What can hang from each mark
besut: benom
rovuviv: vafe
lalub: benom rinom rovuviv sovoka
vafe: rovuviv
sovoka: lalub nadap
benom: besut lalub
ruket: lalub
rinom: lalub
dakek: rovuviv

Each row was made from one small tree. The marks that hang from a mark follow it in brackets, in alphabetical order. Every link used is in the known rows. Write each row's tree.
Known rows
besut{benom{lalub{rovuviv{vafe} sovoka}}}: [-0.23  2.41 -0.28 -5.72 -1.78 -5.62  1.99 -2.34 -0.64  0.60 -0.18 -0.67
 -3.12 -0.40  0.55 -0.06  0.84 -0.21  0.66 -0.09 -0.03 -2.40  2.66 -0.02
 -1.24]
benom{lalub{rovuviv}}: [ 0.82  0.92 -0.10 -1.68 -1.16 -1.99  0.68 -1.10 -1.31  0.79 -0.47 -1.08
 -2.68 -0.41 -1.83 -1.54  0.38  0.30  0.75 -1.11 -0.84 -0.50  0.30 -0.67
 -0.62]
rinom{lalub}: [-0.58 -0.93  0.20 -1.07 -0.50 -0.33 -0.60  0.65 -0.07  0.03 -1.36 -1.82
 -0.94  0.71 -0.17  0.54  0.80  0.47 -0.44  0.57  0.69  0.67  0.24  1.81
 -0.51]
ruket{lalub{sovoka{nadap}}}: [-0.06 -2.31 -3.96  1.86 -0.61 -1.88  0.56 -1.74  1.80  0.17  1.93  0.47
 -0.65 -1.62 -0.12  1.39 -0.33  1.08  0.96  1.47  0.69 -1.14  2.53  0.63
  0.33]
ruket{lalub{rinom rovuviv{vafe}}}: [-0.97  2.15  0.00 -1.47 -1.55 -1.40  2.16 -2.45  0.03  0.05  1.49  0.53
 -4.46  0.35 -1.35 -0.81 -0.76  2.85  3.26  0.38 -2.15 -3.51  0.82 -2.16
  0.44]
rinom{lalub{benom rovuviv sovoka}}: [-0.35 -1.56 -0.42 -4.46 -1.74 -2.29  1.37  0.69  0.91 -0.25 -0.90 -2.43
 -2.56 -0.24 -0.30 -1.32  0.46  0.92 -0.03  0.15 -2.01  0.51  2.00  1.27
  1.99]
ruket{lalub{rinom rovuviv}}: [ 0.20  0.42 -0.97 -0.29 -1.74 -0.58  2.11 -2.27  0.25  0.32  1.10  0.18
 -3.10 -0.12 -2.23 -1.51 -0.66  2.63  3.32  0.72 -1.80 -2.18  0.80 -2.03
  0.66]
sovoka{lalub{rinom rovuviv} nadap}: [-0.04 -1.05 -1.00  2.08 -1.35 -0.25  1.83 -2.20  1.40 -0.88  1.14 -1.25
 -0.67 -0.01 -0.81  0.17  0.42  2.36  0.75 -1.04 -1.50  0.16  1.52 -1.88
 -1.06]
besut{benom{lalub}}: [ 0.89  1.29 -1.36 -2.64 -0.45 -2.60  0.93 -2.32 -1.23 -0.43 -0.98 -0.61
 -0.67  0.22  0.72  0.63  0.93 -0.82  1.01 -0.23  1.97 -0.50  0.53  0.42
 -1.97]
benom{besut lalub{rinom rovuviv sovoka}}: [ 2.00  0.51 -1.93 -2.97 -2.80 -3.66  3.07 -2.59 -0.60  2.31 -1.19 -0.08
 -2.53 -0.22 -1.78 -1.99  0.60  0.40  2.30  0.31 -0.78 -0.52  2.23  0.34
 -0.96]
rinom{lalub{benom{besut} sovoka}}: [ 0.40 -1.01 -1.78 -3.94 -1.72 -1.89  1.46 -0.52  0.51  0.01 -1.76 -1.20
 -0.18 -0.14  1.54 -0.25  0.84 -1.23  0.04  0.73 -0.10  2.11  1.44  3.06
  0.42]
benom{besut lalub{rinom}}: [ 2.16  0.99 -1.93 -1.02 -1.27 -1.50  2.15 -2.66 -1.34  1.15 -1.55  0.37
 -1.40  0.90 -0.87 -0.78  0.64 -0.31  2.48 -0.08  0.85  0.16  0.09  0.54
 -1.86]
dakek{rovuviv{vafe}}: [-1.91  3.32  3.01 -0.41 -1.07 -0.35  0.77  0.45 -0.45  0.10  1.09 -0.13
 -3.08  1.32  1.11  0.50 -0.01  0.11  0.24 -0.07 -1.77 -1.45  0.03  0.13
 -0.35]
benom{lalub}: [ 0.90  0.10 -1.22 -0.70  0.21 -1.67  0.03 -0.66 -1.07  0.39 -0.73 -0.73
 -2.00 -0.03 -0.69  0.02  0.59 -0.08  0.67 -0.49  0.87 -0.20 -0.25  0.70
 -0.81]
sovoka{lalub{benom rovuviv} nadap}: [-0.15 -0.81 -1.15  0.45 -0.99 -0.23  1.45 -1.78  1.46 -2.54  1.27 -1.63
  0.09 -1.12  0.98 -0.17  0.18  0.47 -0.29 -2.33 -2.38  1.56  0.91 -1.63
  0.19]
rinom{lalub{benom rovuviv}}: [-0.25 -0.38  0.74 -3.52 -1.61 -0.43  0.97  0.30 -0.09 -1.10 -1.14 -2.49
 -2.01  0.37 -0.34 -1.69  0.20  0.64  0.32 -1.03 -2.00  0.94  0.49  0.18
  1.46]
ruket{lalub{rovuviv}}: [-0.37  0.93 -0.50 -0.37 -1.55 -0.80  0.69 -1.90 -0.05  0.11  1.28  0.03
 -1.96 -1.21 -1.40 -1.19 -0.42  1.31  1.68  0.23 -1.68 -1.36  0.52 -1.30
  0.18]
besut{benom{lalub{rinom rovuviv sovoka}}}: [ 1.55  0.27 -1.67 -4.51 -2.12 -4.55  3.28 -2.51 -0.09  1.01 -0.82 -0.72
 -3.02  0.33 -1.19 -0.91  0.73  1.18  2.59  0.70  0.29 -1.98  3.00 -0.43
 -0.74]
lalub{benom rinom rovuviv}: [ 1.03  0.13  0.04 -2.39 -1.49  0.11  2.95 -0.82  0.44 -0.98 -0.07 -0.62
 -2.27  0.91 -0.96 -2.38 -0.72  1.59  2.47 -0.95 -2.64 -0.55  0.68 -2.36
  2.24]
lalub{rovuviv}: [-0.04  0.75  1.12 -0.90 -1.42 -0.34  0.56 -0.44 -0.29  0.33  0.16 -0.51
 -0.61 -0.34 -1.05 -1.54 -0.17  0.37  0.03 -0.70 -1.69 -0.19  0.65 -1.27
  0.17]
benom{besut lalub{rinom rovuviv{vafe}}}: [ 0.84  3.57  0.24 -3.18 -2.45 -2.58  2.80 -3.28 -1.95  1.31 -0.89  0.00
 -3.37  0.91 -0.79 -1.82  0.38  0.08  2.37 -1.03 -1.20 -1.37  0.67 -0.94
 -1.82]
besut{benom}: [ 0.07  1.06  0.05 -1.84 -0.60 -0.93  0.83 -1.61 -0.12 -0.79 -0.31  0.11
  1.27  0.34  1.44  0.65  0.23 -0.82  0.29  0.29  1.03 -0.28  0.71 -0.18
 -1.13]
vafe{rovuviv}: [-0.43  1.77  0.83 -0.56  0.34 -0.14 -1.04 -0.53  0.39 -0.02  0.56 -0.23
 -0.03  0.70  0.58  0.12 -0.64 -0.90  0.36 -0.32 -0.01 -1.10 -1.03 -0.18
 -0.20]

Which tree is each row?
[-0.35  1.39 -0.24 -3.77 -1.17 -4.68  1.10 -0.65 -0.59  1.38  0.20 -0.74
 -4.48 -0.61 -0.86 -0.75  0.57  0.54  0.33 -0.34 -1.18 -2.13  1.81  0.23
 -0.24]
benom{lalub{rovuviv{vafe} sovoka}}
[ 0.87  0.70 -1.22 -4.56 -2.07 -4.75  1.88 -2.21 -0.41  0.75 -0.57 -0.92
 -1.81 -0.76 -0.33 -0.61  0.92 -0.22  0.78  0.15  0.32 -1.13  2.58  0.17
 -1.15]
besut{benom{lalub{rovuviv sovoka}}}
[ 1.97 -1.81 -3.66 -0.44 -1.72 -0.98  3.46 -2.25  1.70 -0.36 -0.08  0.51
  0.86  0.26  0.99 -0.34 -0.40 -0.24  1.80  0.14 -0.28  0.83  2.76  0.13
  0.87]
lalub{benom{besut} rinom sovoka{nadap}}
[ 1.44 -1.53 -2.80 -1.63 -0.20 -3.25  1.91 -0.43  0.30  1.58 -0.76 -0.29
 -3.73  0.48 -1.46  0.08  0.67  1.55  2.18  1.06  0.97 -1.54  1.60  0.92
  0.19]
benom{lalub{rinom sovoka}}
[ 1.83 -0.85 -3.86  0.22 -1.40 -3.09  1.05 -2.55 -0.01  1.33 -0.51  0.09
  0.41 -1.05  0.08  0.41  0.80 -1.68  0.13 -0.01  1.68  0.92  2.45  1.92
 -1.96]
benom{besut lalub{sovoka{nadap}}}
[ 0.15 -1.00 -1.65 -0.93  0.36 -0.19  2.24 -1.09  1.42 -2.20  0.28 -0.94
 -1.67  0.62  1.19  0.61  0.57  1.65  1.74 -0.70 -1.34  0.59 -0.62 -0.58
  0.78]
sovoka{lalub{benom rinom}}
[ 0.97  2.00 -0.14 -3.59 -1.82 -2.86  1.43 -2.70 -1.47 -0.09 -0.70 -0.95
 -1.28 -0.17 -0.45 -0.99  0.71 -0.55  1.11 -0.94  0.27 -0.69  1.09 -0.87
 -1.74]
besut{benom{lalub{rovuviv}}}
[ 1.53  0.18 -1.31 -3.71 -2.80 -1.68  3.97 -2.04  0.68  0.37 -0.47  0.23
 -0.88 -0.06 -0.15 -2.53 -0.34  0.20  2.31 -0.02 -2.67  0.19  2.17 -0.62
  1.48]
lalub{benom{besut} rinom rovuviv sovoka}
[ 1.18 -2.25 -3.53  0.54 -0.28 -3.15  0.53 -0.91  0.66  0.74  0.10 -0.68
 -1.42 -0.80 -0.68  0.83  0.54  0.11  0.09  0.03  1.64 -0.33  2.42  1.36
 -0.55]
benom{lalub{sovoka{nadap}}}
[ 0.65  0.15 -1.61 -1.80 -1.66 -0.37  3.10 -2.21  0.60 -1.26  0.99 -0.14
 -3.48 -0.14 -1.24 -1.96 -1.04  2.42  4.15 -0.02 -2.58 -1.72  0.45 -2.41
  2.30]
ruket{lalub{benom rinom rovuviv}}
[ 0.06 -0.50 -2.31 -2.89 -1.63 -2.41  2.02 -1.49  1.20 -0.59  1.41 -0.12
 -2.88 -1.85 -0.32 -1.33 -0.66  1.15  2.08  0.48 -2.59 -1.22  1.68 -0.61
  2.57]
ruket{lalub{benom rovuviv sovoka}}
[ 0.44  3.16  0.76 -3.93 -2.51 -0.81  3.65 -2.63 -0.50 -0.61 -0.31  0.36
 -1.80  1.10  0.82 -2.27 -0.72 -0.04  2.37 -1.40 -3.02 -0.59  0.71 -1.94
  0.58]
lalub{benom{besut} rinom rovuviv{vafe}}
[ 0.83 -0.27 -1.27 -2.70 -1.36 -3.77  0.96 -0.56 -0.33  1.69 -0.35 -1.01
 -3.04 -1.12 -1.75 -1.22  0.68  0.65  0.52 -0.15 -0.83 -1.01  1.85  0.36
 -0.03]
benom{lalub{rovuviv sovoka}}
[ 0.41 -0.28 -2.47  0.90 -1.03  0.07  1.61 -3.04  1.06 -2.34  0.46 -0.65
  2.43 -0.95  2.87  0.97  0.62 -1.66 -0.35 -1.80 -0.81  3.08  0.27  0.24
 -1.37]
sovoka{lalub{benom{besut}} nadap}
[ 1.27 -0.45 -1.99 -1.47 -2.89 -1.59  2.52 -2.29  1.11 -0.27  0.37 -0.14
  1.43 -1.26  0.74 -1.79 -0.44 -1.43  0.13 -0.98 -1.96  1.52  3.03 -0.42
  0.72]
lalub{benom{besut} rovuviv sovoka{nadap}}
[-0.59  2.08  1.74 -2.01 -1.47 -0.98  2.11 -0.84 -0.16  0.41  0.45  0.04
 -3.25  1.24 -0.95 -1.27 -0.55  1.88  1.64 -0.41 -2.16 -2.41  0.86 -2.24
  0.32]
lalub{rinom rovuviv{vafe}}
[ 1.32  1.01 -1.51 -2.96 -2.50 -3.81  1.54 -2.21 -0.92  2.24 -0.92 -0.34
 -1.30 -1.33 -1.03 -1.82  0.87 -1.18  0.45 -0.26 -0.65  0.22  1.91  1.04
 -1.26]
benom{besut lalub{rovuviv sovoka}}
[ 0.69  1.10 -0.70 -2.18 -2.25 -0.36  3.53 -3.23  0.56 -1.24 -0.19 -0.62
 -0.46 -0.04  0.82 -1.43  0.60  0.39  1.84 -1.50 -3.11  1.59  0.09 -1.24
 -0.40]
sovoka{lalub{benom{besut} rinom rovuviv}}
[ 1.14 -1.54 -2.38 -0.33 -1.57 -3.44  1.01 -1.24  0.26  1.05  0.41 -1.19
 -1.97 -1.24 -1.69 -0.74  0.41  0.46  0.17 -0.61 -0.14 -0.63  2.96  0.03
 -0.33]
benom{lalub{rovuviv sovoka{nadap}}}
[ 1.23 -0.41 -2.40 -2.08 -2.20 -4.39  1.83 -2.92  0.19  0.28 -0.01 -1.19
 -0.59 -0.88 -0.30 -0.04  0.49 -0.31  0.39 -0.37  0.96 -0.78  3.79 -0.27
 -1.52]
besut{benom{lalub{rovuviv sovoka{nadap}}}}
[-0.45  3.75 -0.41 -3.46 -2.54 -1.50  2.34 -3.63 -0.68 -1.01  1.13  0.68
 -1.85 -1.00  1.25 -1.71 -0.69 -0.84  2.27 -1.00 -2.89 -0.89  0.21 -1.33
  0.28]
ruket{lalub{benom{besut} rovuviv{vafe}}}
[-0.79  2.74  1.56 -5.02 -2.69 -1.27  1.71 -1.51 -1.08 -0.69 -1.21 -1.51
 -1.59  0.57  1.37 -1.64  0.37 -1.04  0.16 -1.34 -2.23  0.97  0.52  0.56
 -0.34]
rinom{lalub{benom{besut} rovuviv{vafe}}}
[ 1.04 -1.10 -1.07 -3.31 -1.57 -1.73  3.31 -0.37  1.50 -0.09  0.14 -0.45
 -2.82  0.22 -0.77 -2.04 -0.58  1.97  2.36  0.18 -2.72 -0.98  2.12 -1.27
  2.84]
lalub{benom rinom rovuviv sovoka}
[ 0.84 -1.98 -1.61  0.52 -2.00 -1.53  2.31 -1.01  1.71  0.90  0.85 -0.36
 -1.26 -0.02 -1.80 -1.01 -0.56  2.12  1.26  0.38 -1.17 -1.10  3.65 -1.24
  0.86]
lalub{rinom rovuviv sovoka{nadap}}
[ 0.34 -0.24 -0.53 -4.91 -3.12 -2.14  1.91 -0.97  0.24  0.35 -1.40 -1.67
 -0.71 -0.52  0.57 -1.94  0.73 -0.84  0.09 -0.02 -1.86  1.80  2.00  1.77
  0.54]
rinom{lalub{benom{besut} rovuviv sovoka}}
[ 1.50  0.71 -1.70 -2.58 -0.69 -2.39  2.39 -2.70 -0.79 -0.20 -1.32 -0.42
 -1.91  1.38 -0.23  0.32  0.66  0.63  2.77  0.28  1.93 -1.32  0.90 -0.32
 -1.57]
besut{benom{lalub{rinom}}}
[ 0.08 -2.73 -1.56 -2.16 -2.06 -1.85  1.35  0.01  1.61 -0.83 -0.26 -2.59
 -1.48 -0.44 -0.17 -0.72  0.14  0.79 -0.43 -0.33 -1.24  0.86  3.20  0.80
  1.59]
rinom{lalub{benom rovuviv sovoka{nadap}}}
[ 1.30  0.49 -0.59 -1.51 -1.41 -1.76  2.00 -1.49 -0.87  0.97 -0.76 -0.97
 -3.78  0.81 -2.70 -1.83  0.40  1.79  2.49 -0.57 -0.88 -1.49  0.74 -1.33
 -0.19]
benom{lalub{rinom rovuviv}}
[-0.48  1.87 -0.70 -2.95 -1.50 -1.30  3.21 -2.40  0.32 -1.41  1.44  0.17
 -4.81  0.40 -0.31 -1.36 -1.12  2.42  3.94 -0.40 -3.10 -3.00  0.49 -2.60
  2.10]
ruket{lalub{benom rinom rovuviv{vafe}}}
[-1.55  1.81  1.15 -1.47 -0.90 -1.56  1.95 -1.53  0.57 -0.55  1.08 -0.81
 -3.25  0.66  0.03  0.26  0.62  2.42  0.89 -0.86 -2.58 -1.46  0.25 -1.70
 -0.82]
sovoka{lalub{rinom rovuviv{vafe}}}
[ 1.61  1.45 -0.23 -2.78 -2.60  0.05  3.53 -2.48 -0.22 -0.39 -0.67  0.18
 -0.39  0.64 -0.16 -2.97 -0.52 -0.09  2.64 -1.10 -2.66  0.67  0.66 -1.73
  0.88]
lalub{benom{besut} rinom rovuviv}
[-0.46  0.08  0.11 -0.25 -1.09 -0.60  1.93 -1.39  0.91 -0.36  0.50 -1.14
 -1.78  0.08 -0.90 -0.43  0.62  2.34  1.20 -0.64 -2.29 -0.19  0.29 -1.45
 -0.62]
sovoka{lalub{rinom rovuviv}}
[ 0.76 -2.22 -2.87 -1.62 -2.00 -1.54  1.45 -1.27  1.20 -0.57 -1.08 -1.33
  1.05 -0.33  1.68  0.30  0.58 -1.25 -0.35  0.16  0.53  2.43  2.60  2.79
  0.05]
rinom{lalub{benom{besut} sovoka{nadap}}}
[ 1.03  1.92  0.24 -2.82 -2.50 -0.18  2.07 -2.01 -0.54 -0.65 -0.40 -0.03
  0.73 -0.54  0.69 -2.77 -0.33 -1.55  0.74 -1.57 -2.65  1.53  0.29 -1.01
  0.50]
lalub{benom{besut} rovuviv}
[ 0.48 -1.98 -3.31  1.04 -2.18 -2.02  2.37 -2.43  1.87  0.67  1.83  0.19
 -2.53 -1.02 -2.07 -0.50 -0.72  2.94  2.75  1.29 -1.15 -2.27  3.45 -1.32
  0.99]
ruket{lalub{rinom rovuviv sovoka{nadap}}}
[-0.05 -1.87 -2.08  3.05 -0.04  0.04  1.37 -1.67  1.77 -1.23  0.95 -0.75
 -0.17  0.38  0.23  1.81  0.55  1.87  0.67 -0.37  0.10  0.44  0.86 -0.74
 -1.21]
sovoka{lalub{rinom} nadap}
[-1.89  1.11  0.41  0.79 -0.98 -1.31  0.63 -1.95  0.86 -1.29  1.83 -1.17
 -0.86 -0.72  0.87  0.97  0.42  0.75 -1.23 -1.88 -1.82 -0.24  1.23 -1.35
 -1.63]
sovoka{lalub{rovuviv{vafe}} nadap}
[ 2.05  1.80 -0.76 -1.94 -2.47 -1.80  2.58 -3.11 -1.55  1.53 -1.34 -0.21
 -2.04  0.50 -1.92 -2.33  0.42  0.09  2.54 -0.75 -0.81 -0.14  0.73 -0.74
 -1.61]
benom{besut lalub{rinom rovuviv}}
[ 0.07 -1.41 -3.45 -2.06 -0.24 -2.04  1.48 -1.03  1.52 -0.81  1.17  0.39
 -2.24 -1.47  0.69  0.27 -0.40  0.84  2.01  1.05 -0.86 -0.91  1.08  0.72
  2.41]
ruket{lalub{benom sovoka}}
[ 0.37  0.19 -0.61 -3.12 -1.52 -0.12  1.05 -0.99 -0.49 -0.88 -2.03 -1.40
  0.35  0.45  1.57 -0.66  0.79 -1.42  0.27 -0.38 -0.21  2.42 -0.11  1.98
 -0.21]
rinom{lalub{benom{besut}}}
[-1.04  2.44 -0.23 -3.08 -1.30 -1.41  1.75 -2.07 -0.06 -1.66  1.61  0.01
 -3.70 -0.78  0.48 -1.14 -0.85  0.89  2.24 -0.90 -2.94 -2.08  0.14 -1.90
  1.67]
ruket{lalub{benom rovuviv{vafe}}}
[-0.58  0.30 -0.07 -1.97 -0.72 -0.72  1.40 -1.10  0.74 -2.09  0.67 -1.60
 -1.06 -0.88  0.99 -0.70  0.54  0.59  0.00 -1.87 -3.22  1.10 -0.25 -1.15
  0.67]
sovoka{lalub{benom rovuviv}}
